Each row was made from one path, in order. Every step used is in the known rows, and no mark comes twice. Write each row's path.
(in the rows, 128 means zero)
Known rows
H D M S W F Z: [130,133,125,134,125,121,124,152,117,129,165,140,106,119,135,88,134,121,61,123,129,135,131,111,131,124,115,124,145,122,140]
S H: [126,116,143,113,122,133,112,148,120,132,129,125,111,137,119,121,128,142,59,131,119,126,120,121,127,136,107,127,130,149,132]
D H: [137,122,143,116,118,125,131,143,123,110,77,134,168,118,103,129,124,142,118,132,111,122,141,140,125,136,129,133,102,129,132]
D W S: [132,120,151,144,118,146,114,125,130,143,154,146,102,113,133,111,119,160,107,118,123,148,139,117,133,127,126,134,121,117,134]
M S W: [115,152,122,129,133,135,120,139,121,135,162,142,110,121,116,113,147,174,54,132,116,138,136,121,132,127,127,118,131,102,144]
W S H D M: [131,144,132,127,103,137,127,158,117,129,142,124,139,123,118,99,92,169,123,127,115,118,114,115,120,121,112,134,102,121,129]
D M: [130,153,123,134,122,141,130,159,128,119,143,139,147,124,103,114,114,144,147,135,124,117,122,119,124,125,133,139,115,120,130]
B D W F M: [134,124,129,158,127,131,105,175,106,129,133,156,116,120,141,126,142,118,108,142,99,143,131,121,128,125,120,154,123,119,135]
F Z: [137,134,129,121,137,125,132,130,133,128,184,131,118,125,133,97,135,100,85,124,137,131,129,112,130,131,123,125,144,133,136]
M S H: [120,127,146,113,113,129,110,150,117,137,169,120,104,134,109,112,132,156,50,123,122,142,116,127,135,138,99,131,117,125,143]
B S W: [119,136,125,138,129,134,117,124,122,133,111,145,107,126,128,138,126,168,64,142,111,138,140,123,123,125,123,106,139,103,136]
W S H D M F Z: [135,152,136,125,112,129,125,136,117,134,205,120,110,114,132,60,127,137,53,122,125,140,136,118,132,131,108,132,146,142,133]
W S: [132,142,144,144,111,141,120,107,135,143,138,132,107,121,136,114,125,155,106,118,121,144,145,134,131,130,119,135,120,107,128]
M F W D: [130,133,110,151,137,127,126,110,126,128,122,135,93,103,116,92,106,136,100,136,113,140,143,116,129,118,128,119,164,119,115]
S W F Z: [132,124,127,133,136,124,120,142,123,128,143,146,99,124,141,100,147,105,52,127,129,133,140,112,130,129,121,123,161,137,135]
C D M F: [129,150,128,152,106,127,131,126,109,119,144,114,142,115,127,89,123,159,152,134,124,125,140,139,126,129,131,140,146,140,122]
H D W F Z: [135,99,134,131,129,116,124,148,117,128,155,139,105,119,146,97,125,98,92,118,138,136,124,106,132,124,117,125,148,143,135]
H D W S M F: [123,152,138,136,114,133,115,116,103,143,172,127,95,100,141,102,123,154,72,124,109,156,147,130,140,130,119,126,144,143,129]
H D W F: [126,77,136,144,118,116,115,155,104,128,87,140,109,119,147,129,114,124,139,119,130,136,120,119,131,118,121,128,135,143,127]
M F W S: [132,141,137,157,121,145,115,100,129,149,158,138,81,93,127,98,125,177,88,121,115,161,152,131,139,130,112,135,153,113,128]
F W S: [134,135,137,153,128,147,117,105,136,148,149,143,87,99,125,111,119,170,101,121,118,153,143,123,135,128,114,133,141,101,132]
B D W: [134,109,141,118,134,133,115,150,109,121,153,151,116,109,144,134,106,123,154,129,126,125,116,99,122,122,136,131,120,134,138]
W S H: [129,126,154,123,110,142,106,134,125,142,136,127,96,132,125,111,126,160,44,123,113,138,132,125,129,138,101,132,124,134,132]
F W: [131,117,118,142,151,136,124,124,128,136,146,145,99,98,111,124,118,148,122,133,123,140,125,112,133,125,120,125,159,119,134]
B S: [125,120,135,142,110,122,121,110,125,132,114,125,113,130,130,152,104,140,127,131,126,151,128,141,126,129,110,114,122,95,133]
H D W S M F Z: [134,147,136,125,127,127,124,123,113,140,219,130,95,104,142,79,127,121,49,120,124,150,141,111,137,130,116,122,153,144,137]

Which path is each row?
[127,140,119,163,130,133,109,169,114,134,118,154,117,127,133,120,160,137,64,147,92,142,143,129,129,126,120,146,137,114,132] -> S W F M
[132,99,140,126,123,117,117,156,112,132,176,136,94,120,138,92,127,109,62,115,137,143,120,106,136,128,106,126,143,139,143] -> M S H D W F Z
[125,73,141,139,115,118,109,162,102,130,88,139,104,123,145,126,114,128,114,120,127,135,117,116,131,121,114,127,135,151,128] -> S H D W F
[133,146,130,133,121,127,127,151,122,111,87,145,155,116,94,104,124,157,63,144,89,128,153,130,122,129,132,130,101,101,132] -> F M S W D H
[133,144,132,124,112,123,126,136,114,130,197,118,111,118,130,73,119,131,58,126,126,143,131,120,130,131,105,125,147,138,135] -> B S H D M F Z
[117,163,118,140,135,137,117,152,119,138,177,147,113,121,115,109,156,176,40,140,101,145,139,121,132,127,125,129,127,94,147] -> F M S W
[138,126,136,125,118,122,133,136,127,106,59,134,163,120,101,114,108,133,110,135,105,118,147,133,120,129,134,128,103,120,122] -> W D H
[116,161,118,129,125,135,125,152,116,132,169,141,122,117,111,103,130,186,71,133,113,132,128,115,128,121,126,121,119,97,144] -> H D M S W
[123,147,128,129,101,126,124,144,103,127,153,111,129,115,124,83,117,165,102,129,115,134,130,135,130,127,115,136,135,150,123] -> S H D M F
[129,134,148,134,115,149,103,139,120,144,155,134,85,111,110,94,121,182,37,128,108,147,134,120,133,137,97,136,143,134,133] -> D M F W S H
[129,109,133,160,116,126,104,175,103,137,126,145,112,126,137,123,129,138,79,140,97,153,125,124,129,124,103,143,122,118,136] -> B S H D W F M
[119,109,130,153,118,123,108,138,113,130,62,148,95,128,141,142,134,139,81,134,117,142,142,134,128,125,117,118,149,117,129] -> B S W F
[127,163,114,146,121,141,126,150,129,116,116,147,129,124,101,105,97,154,110,145,110,118,134,110,117,117,135,123,123,98,125] -> B S W D M
[121,155,124,130,104,124,132,150,117,130,193,118,135,118,106,102,109,166,139,118,128,141,112,129,134,123,114,136,93,88,144] -> H D M S
[120,159,129,130,124,129,118,120,107,135,162,125,104,109,130,113,137,133,75,132,112,148,147,136,139,135,124,127,152,150,127] -> S M F
[117,126,124,147,113,123,114,157,107,129,99,143,107,122,131,117,133,154,88,126,118,137,133,128,132,121,117,128,133,114,133] -> H D M S W F
[128,84,141,116,125,127,120,158,106,133,148,132,120,118,134,116,97,151,112,123,125,128,104,99,126,118,118,119,119,149,136] -> S H D W
[135,117,132,133,129,119,123,138,125,127,146,136,104,126,141,102,141,89,83,121,137,136,134,119,132,130,117,128,153,138,133] -> W F Z
[130,161,134,139,141,150,114,114,125,148,166,154,79,96,122,134,114,145,70,129,106,150,142,112,136,132,118,124,137,111,138] -> F W S M
[135,89,142,149,132,127,131,132,113,120,135,137,138,119,140,123,106,142,183,131,137,116,118,103,121,121,141,127,135,136,136] -> C D W
[131,133,123,163,124,128,112,164,116,133,121,144,122,129,134,123,153,122,96,141,100,145,137,136,130,128,117,152,129,116,130] -> W F M
[124,71,143,143,109,116,107,156,101,131,83,138,99,123,146,134,106,132,114,121,126,143,117,121,130,121,107,123,133,140,130] -> B S H D W F
[134,160,135,127,128,130,123,116,121,138,211,130,93,109,137,81,141,113,40,124,124,150,149,120,138,136,117,127,158,141,136] -> W S M F Z
